What can hang from each mark
U: H R
Z: F H
R: U Z
V: F S
T: H
H: J U Z
K: F
F: T Z
N: K

Every row comes from one small tree of marks. Brackets hold a mark, then the marks that hang from it, in alphabetical order. Every link used is in the known rows. Which tree was each row made from?
Known rows
[H J]: [-0.32  0.80 -2.23 -0.24 -1.22 -1.72 -1.11 -2.00  0.80  0.44  1.77 -0.63
 -0.29  0.12 -0.63  0.70 -2.23  1.93 -1.33 -0.91 -2.63  1.62  2.24]
[F T [Z H]]: [-0.60 -0.61  1.49  0.70  0.20 -1.42  2.08  0.37  0.63  2.90  0.14 -1.13
 -1.87  0.94 -2.33  1.42 -1.84 -0.83  0.59  1.07 -3.23 -0.87  0.04]
[U [R [Z F H]]]: [ 0.54  0.01  0.10  2.13  0.29  0.72 -1.10  1.63 -2.50  0.52  1.25  0.74
  0.40 -1.29  0.77  1.00 -1.85 -3.00 -0.88 -0.65 -0.21  0.82 -0.05]
[H J [U [R Z]]]: [-1.46  1.82 -0.17 -0.92 -3.63 -0.41 -0.87 -0.67 -1.40  1.38  3.39  2.25
 -0.91 -0.38 -1.73 -1.35  1.06  2.23 -0.96 -0.60 -1.26  2.80 -0.10]
[K [F [T [H U]] Z]]: [-0.14 -1.59  1.42  0.48 -0.85 -0.75  2.67  0.14 -0.18 -1.44  1.30  0.01
  0.44  1.25 -0.72 -1.17  2.95 -0.31  0.48  1.05  0.84 -0.50  0.62]
[Z F]: [ 1.48 -1.11 -0.92  2.83  0.94  0.81 -0.41 -0.58  0.97 -0.99  0.48 -1.70
  0.81 -0.93  0.78  2.63 -1.83 -1.45 -0.28 -2.39  1.22  0.57  0.35]
[T [H J U]]: [-0.04  1.12 -0.42 -3.34 -1.30 -0.80  0.24 -0.79  1.42 -1.42  0.59  0.61
  0.13  0.34 -0.16 -1.93  1.67  2.03 -0.36  0.12 -1.28  1.46  2.73]
[H J U [Z F]]: [-0.76 -0.04 -0.90 -1.04 -1.72  1.62 -0.19 -1.13  2.96  0.27  1.19  0.13
 -0.16 -3.08  0.63 -1.57  2.21  4.11 -0.42 -3.31  3.25  3.67 -1.00]
[K [F T]]: [ 0.81 -0.47 -0.71  1.64 -1.79 -0.92  0.31  0.26 -1.06 -1.28  0.65 -2.11
  1.56  1.23 -0.23  1.46 -0.77 -1.01 -1.30 -1.50  0.90  1.47  1.22]
[R [U H] Z]: [ 0.05  0.61  0.96 -2.44  1.79  1.52 -1.36  0.33 -0.32  0.69 -2.52  2.23
  0.13  1.70 -0.80 -1.13 -0.26 -0.30  1.23  2.27  0.37 -3.27 -1.82]
[N K]: [-0.04  0.57 -1.20  0.06  1.97 -0.77  0.47  1.95 -0.33 -2.50 -1.81 -1.55
 -0.40  1.14 -0.02  2.48 -3.23 -1.45 -1.26 -0.01 -0.83 -2.06 -1.50]
[U [H J] [R [Z F]]]: [ 1.03 -1.75 -0.32  1.94  0.66 -0.58 -0.37  2.38 -2.88  1.40  0.37  1.18
 -0.17 -0.04  0.74 -1.04 -0.45 -1.48  0.17  1.22 -0.90 -0.73  2.00]
[R [U [H J Z]]]: [ 0.16  1.71  0.04 -3.20  1.02  0.50 -1.59 -0.72  1.60  1.49 -2.84  1.12
 -1.09  0.76  0.02 -2.96  2.48  3.18  0.71  0.34  0.44 -0.17 -1.31]
[T H]: [ 0.51  0.82 -1.31 -0.84  0.21 -0.48  0.16  0.38  0.37 -1.73 -1.12 -0.32
  0.17  0.38  0.20  1.49 -1.46 -1.13 -0.36  0.61 -2.26 -1.25  1.56]
[T [H [Z F]]]: [ 0.70 -0.41 -1.64  0.29  1.11  1.40  0.37  0.86  1.30 -2.06 -1.82 -0.33
  0.68 -2.43  2.30  0.65 -0.67 -0.15 -0.64 -0.75  0.71 -1.12  0.04]
[R [U [H J]] Z]: [-0.02  0.78  0.54 -3.14  1.39  0.42 -1.90 -1.05 -0.31  0.89 -1.24  2.60
  0.29  1.46 -0.25 -2.47 -0.35  1.47  0.58  2.33 -0.50 -2.30  0.16]
[V [F Z] S]: [-2.33  1.32 -1.97  4.45  0.86  1.04 -3.27 -5.15 -1.01  0.82  1.43  0.09
 -1.04 -0.85  0.31  4.71  0.24 -0.90  3.56  0.80 -0.25 -3.85 -4.11]
[Z F [H J [U R]]]: [ 1.40  0.39  1.43 -0.52 -0.47 -0.07 -0.98  0.41  0.31  0.50  1.67 -0.59
  0.08 -0.68  0.88 -2.13  3.03  0.16 -0.20 -2.79  1.24  5.38  1.79]
[U H [R [Z [F T]]]]: [ 1.90 -1.99  1.28  3.02  0.10  0.20  0.95  4.36 -3.68  1.73 -2.00  0.01
 -0.17  0.81 -0.37  1.14 -0.98 -3.29  0.70  1.13 -0.61 -1.87  0.69]
[F T Z]: [-0.63 -1.18  0.66  2.59 -0.69 -1.44  2.30 -0.67  0.26  2.33  1.01 -0.91
 -1.99  0.91 -3.06  2.68 -2.07  0.03  0.32  0.86 -3.43 -1.97 -0.72]
[V F]: [ 0.43  1.34 -2.10  2.83 -0.78  0.86 -2.88 -3.18 -0.46  0.88  0.44 -0.51
  0.72  0.16 -0.49  4.16 -2.33 -1.48  1.27 -0.05  0.10 -0.16 -1.41]
[H J [U [R [Z F]]]]: [-0.24  0.12  0.33  0.45 -2.44  0.39 -0.84 -0.83 -1.19  0.29  3.57  1.67
  0.16 -1.22 -0.41 -1.18  1.17  1.46 -0.71 -1.31  0.51  2.73  0.37]
[K [F Z]]: [-1.24 -1.45 -1.46  3.19  0.48 -0.72  0.31 -1.18  0.11 -1.06  3.46  0.02
 -0.33  0.52 -0.60  0.27  1.05 -1.06  0.10 -0.34  0.56 -0.31 -0.96]
[T [H Z]]: [-0.69  1.29 -2.09 -1.32 -0.23  0.42  0.32  0.99  0.91 -0.94 -1.87  0.26
 -0.48 -1.41  0.83  0.46 -0.92  0.52 -0.63  0.18 -1.43 -1.21 -0.69]
[N [K F]]: [ 0.21 -0.35 -1.59  0.91  2.31 -0.82  0.23  1.89 -0.93 -4.43 -0.63 -1.82
  1.31  1.43  1.33  0.87 -1.44 -1.90 -1.55 -0.69  2.12 -0.99 -0.56]
[R [U H] [Z F]]: [ 1.77 -1.11  1.58 -0.52  3.26  2.54 -1.33  0.17 -0.21 -0.36 -2.32  1.68
  1.31  0.47  1.06 -0.78 -0.21 -1.15  1.25  1.27  2.65 -3.29 -1.01]

Which tree is each row?
[ 0.09 -1.95  0.42  1.21  2.96 -1.88  2.93  2.00 -1.37 -4.00 -1.07 -1.07
  0.80  1.94  1.10  0.52 -1.23 -2.03 -0.97  2.60 -0.30 -4.15  0.38]	[N [K [F [T H] Z]]]
[-0.23 -1.31  0.76  1.16  0.22 -1.61  2.90 -0.11  0.02  0.74  0.02 -0.36
 -1.38  1.03 -1.63  1.86 -1.66 -0.58  0.34  2.57 -4.17 -3.50  0.93]	[F [T H] Z]
[-0.47 -1.70 -0.15  3.25 -0.72 -1.40  1.66 -0.76 -0.60 -0.11  2.30 -1.05
  0.02  1.12 -1.21  1.04  0.17 -0.69 -0.34  0.15  0.06 -0.38 -0.07]	[K [F T Z]]
[-1.51 -0.23 -0.50 -0.31  1.19 -2.06  0.28 -1.68  1.58  2.26  2.37  0.35
 -1.99  0.11 -1.09 -1.11 -0.53  0.73  0.31  1.09 -3.36  0.45  1.05]	[F [Z [H J]]]
[ 1.14  0.41  1.54 -1.47  2.56  2.46 -2.39 -1.42  0.51 -0.69 -0.48  1.46
  1.98 -0.63  1.64 -0.67 -1.44 -0.89 -0.27 -0.08  2.31 -0.68 -0.84]	[R U [Z F H]]
[-1.54 -0.80  0.19 -0.86 -0.01 -1.14  0.15 -1.36  1.20 -0.16  3.72  0.47
 -0.10  0.41 -0.37 -3.73  3.72  0.90  0.43 -0.44  1.49  3.12  0.68]	[K [F [Z [H J U]]]]
[-0.18 -2.00 -0.17  1.46 -0.17 -2.52  1.80 -1.34 -0.60 -1.33  2.35  0.01
  0.87  0.99  0.45 -1.12  0.36  0.48 -0.74  1.93 -1.65 -1.00  3.25]	[K [F [T [H J]] Z]]
[-2.22  1.70 -1.47 -2.83 -3.17  0.54 -0.24 -0.87  2.62  1.42  1.02  0.60
 -1.34 -2.00 -1.18 -2.11  1.91  4.90 -0.76 -2.40  0.86  3.66 -1.77]	[H J U Z]
[-0.18  2.60  0.83 -2.35 -2.08 -1.20 -1.04  0.09 -0.22  1.70  1.45  0.19
 -1.25  0.65 -1.07 -2.33  2.96  1.03 -0.24 -1.58 -1.18  5.14  1.18]	[Z [H J [U R]]]
[ 0.36 -0.45  0.94  0.04 -2.13  2.41  1.40  1.29  2.01  0.75 -1.16 -1.26
 -0.22 -2.30 -0.53  0.65  1.37  1.90 -0.07 -3.33  3.71  2.34 -2.71]	[H U [Z [F T]]]
[ 0.32 -0.24 -1.22  0.02 -1.36 -0.36  0.97  1.15 -0.58 -2.22 -1.04 -1.00
  1.57 -0.34  1.31 -0.01 -0.02 -0.07 -1.51 -0.32  1.09  0.33  1.02]	[K [F [T [H Z]]]]
[-0.15 -0.59 -2.49  0.87 -0.44  0.49 -0.76 -1.50  2.06  0.10  0.98 -0.59
  0.33 -3.18  1.67  0.24 -1.46  2.90 -1.54 -2.54  1.08  1.77  0.22]	[H J [Z F]]
[-1.87  1.37  0.28 -3.35 -0.93  1.36 -0.39  1.41  0.56  0.90  0.48  1.16
  0.13 -0.42 -1.39 -0.99 -1.43 -0.36  0.14 -0.19  0.41  1.26 -0.95]	[R [Z [H U]]]
[-1.98  1.25 -0.10 -4.00 -1.22  0.09 -0.65  0.09  1.01  1.21  1.62  1.55
  0.20 -0.68 -1.00 -2.20 -1.61  1.49 -0.56  0.09 -0.44  2.19  1.09]	[R [Z [H J U]]]
[-0.31 -1.56  0.89  0.74  2.92 -1.83  2.20  2.43 -1.05 -2.15 -0.54 -1.86
  0.16  1.85  0.60 -0.20 -1.27 -2.29 -0.83  1.40  0.70 -1.72 -0.31]	[N [K [F T [Z H]]]]
[ 0.00 -2.03  0.22  2.13  0.12 -1.49  2.20 -0.30 -0.68 -1.67  1.21 -0.38
  0.64  1.22 -0.03  0.04  0.71 -1.19 -0.16  1.59 -0.82 -1.77  1.53]	[K [F [T H] Z]]
[ 1.16 -1.59  0.25  2.77  1.17  0.76  0.01  3.67 -3.24  1.14 -1.09  0.87
 -0.55  0.13  0.08  0.60 -0.61 -3.52  0.88  0.88 -0.06 -1.83 -0.10]	[U H [R [Z F]]]
[-0.64  2.63 -0.23 -1.54 -2.29  1.00  0.42  1.85 -0.32 -0.52 -1.13  1.51
 -1.54 -1.28 -0.44 -1.15  3.86  0.87  0.10 -0.63 -0.04  1.20 -2.49]	[T [H [U R] Z]]
[-1.44  1.65 -1.12 -4.24 -1.78  0.09  0.42 -0.25  2.07 -0.56 -0.44  1.20
 -0.50 -1.57  0.45 -2.74  1.89  3.76 -0.67 -0.21 -0.22  1.71  0.41]	[T [H J U Z]]
[ 0.09  2.24 -1.09  1.71 -0.57  0.50 -2.73 -3.14 -2.15 -1.01 -2.17 -1.57
  1.16  0.02  1.94  5.29 -1.09 -1.34  2.25  1.10 -0.62 -3.59 -0.10]	[V [F [T H]] S]
[-0.60  2.16  0.53 -4.08  0.65  0.25 -2.81 -2.70  0.58  0.58  0.59  2.38
  0.83  0.36  0.31 -2.22 -1.88  1.81 -1.08  1.13 -0.81  0.41  0.50]	[R U [Z [H J]]]
[ 1.35 -0.91 -0.49 -0.13  1.49 -0.62 -1.29 -0.73  1.60  0.05  0.65 -1.58
  1.25 -0.99  1.95 -0.48 -1.55 -0.21 -0.81 -1.74  0.21  2.93  3.64]	[Z F [H J]]
[-0.95  0.51  0.54  1.00  0.33  1.05 -1.29 -2.79  0.84  2.65  1.41  0.87
 -0.85  0.05 -1.50  1.09  1.18 -1.09  3.21  1.18  0.67  0.32 -2.90]	[V [F [Z [H U]]]]
[-0.99 -0.39  2.41 -1.81 -1.20 -1.81  2.00 -0.66  1.60  3.19  1.67 -0.33
 -1.98  0.84 -2.60 -1.58  0.99  1.99  0.68  0.72 -2.29  1.70  0.99]	[F T [Z [H J U]]]
[ 0.46  2.05  0.16 -1.92 -2.20 -1.31 -0.11 -0.23 -0.73 -0.74  1.31  1.23
 -0.59  0.51 -0.31 -1.78  3.27  1.38 -0.49  0.11 -2.10  2.10  2.16]	[T [H J [U R]]]
[ 0.84 -0.57 -0.30  1.10  1.32 -1.23  1.23  2.36 -1.69 -3.64 -1.42 -2.59
  1.43  2.01  0.95  1.59 -2.22 -1.83 -1.84 -0.27  1.44 -1.00  0.18]	[N [K [F T]]]
[-1.18  0.91 -0.50  3.40  0.51  0.10 -1.55 -4.10 -1.75  0.20 -0.51 -0.36
 -0.23 -0.17  0.84  4.67 -0.17 -1.08  3.26  2.55 -1.63 -5.51 -1.70]	[V [F [T H] Z] S]
[ 1.80 -1.05  0.65  2.81 -0.03  0.54  1.22  4.55 -2.07  2.32 -3.66 -1.23
 -1.45 -0.23  0.09  0.60  1.82 -1.61  0.66 -0.81  0.35 -0.03 -1.12]	[U [H [Z [F T]]] R]
[ 2.12 -0.38  2.27 -0.63  1.27  1.85 -0.59 -1.58 -0.52 -2.05 -1.29  1.36
  2.68 -0.25  1.49  0.93 -2.24 -0.31 -0.78  1.42  0.96 -3.30  0.56]	[R U [Z [F [T H]]]]
[-0.51  2.37  1.12 -3.28  1.10  1.43 -2.39 -1.40  0.19  0.09 -0.47  2.10
  0.66  0.52 -0.03 -0.98 -1.92  0.05 -0.32  0.85  0.20 -0.72 -1.48]	[R U [Z H]]
[ 1.25 -1.14  1.18 -1.37  2.64  1.39 -1.62 -1.11  0.18 -0.08 -0.92  2.04
  1.67  0.31  1.51 -2.11 -0.20  0.66  0.69  1.49  1.79 -2.18  0.97]	[R [U [H J]] [Z F]]
[ 1.25 -2.08  0.03  0.85  0.87  1.05  1.52  3.85  0.77  1.67 -4.38 -1.91
 -0.75 -0.62  0.36  0.52 -0.31 -0.54  0.92 -0.76  1.53 -0.98 -0.67]	[U [H [Z [F T]]]]
[ 0.60 -0.82 -0.74  1.97 -0.91  1.39  0.94  0.70  1.12  0.67 -1.36 -1.92
  0.13 -2.32  0.55  2.55 -2.20  0.65 -0.99 -2.52  1.33  0.72 -1.53]	[H [Z [F T]]]
[ 0.07  0.76 -0.64 -0.89 -1.42 -0.26  1.63  1.35  0.43  0.16 -2.78 -0.86
 -0.15 -0.56 -0.14  1.59 -2.15  0.80 -1.04  0.48 -2.13 -1.28  0.41]	[F [T [H Z]]]
[-0.57 -1.59  0.35  0.91  0.00 -2.47  1.05 -1.07 -0.02  0.76  2.68 -0.88
  0.27  1.13 -0.17 -1.43  0.27  0.24 -0.58  0.51 -0.76  1.70  2.55]	[K [F T [Z [H J]]]]
[ 1.52  0.19  0.94 -0.96  2.60  2.35 -1.18  0.47  1.42  0.35 -4.00  0.30
 -0.19  0.04  1.06 -1.20  2.66  0.53  1.25 -0.64  2.91 -1.21 -2.91]	[R [U [H [Z F]]]]
[-1.80  0.15  1.19 -1.12  0.52 -0.06  1.10  0.16  1.86  1.99  1.32  0.57
 -2.23  0.42 -2.41 -1.16  1.92  0.00  1.66 -0.02 -0.59  0.99 -2.06]	[F [Z [H U]]]
[ 1.83  0.68  1.78  0.38 -0.10  1.17 -0.53  1.86 -0.05  0.20  0.16 -0.90
 -0.23 -0.41  0.43 -0.53  3.12 -2.05  0.59 -3.04  2.48  4.20 -0.32]	[Z F [H [U R]]]
[ 0.99 -0.07  0.71 -1.00 -1.91 -0.34  1.28  0.99 -0.45 -2.50 -0.42 -1.15
  1.90  1.38  0.14 -0.68  2.44 -0.45 -0.64 -0.48  1.84  1.48  1.93]	[K [F [T [H U]]]]
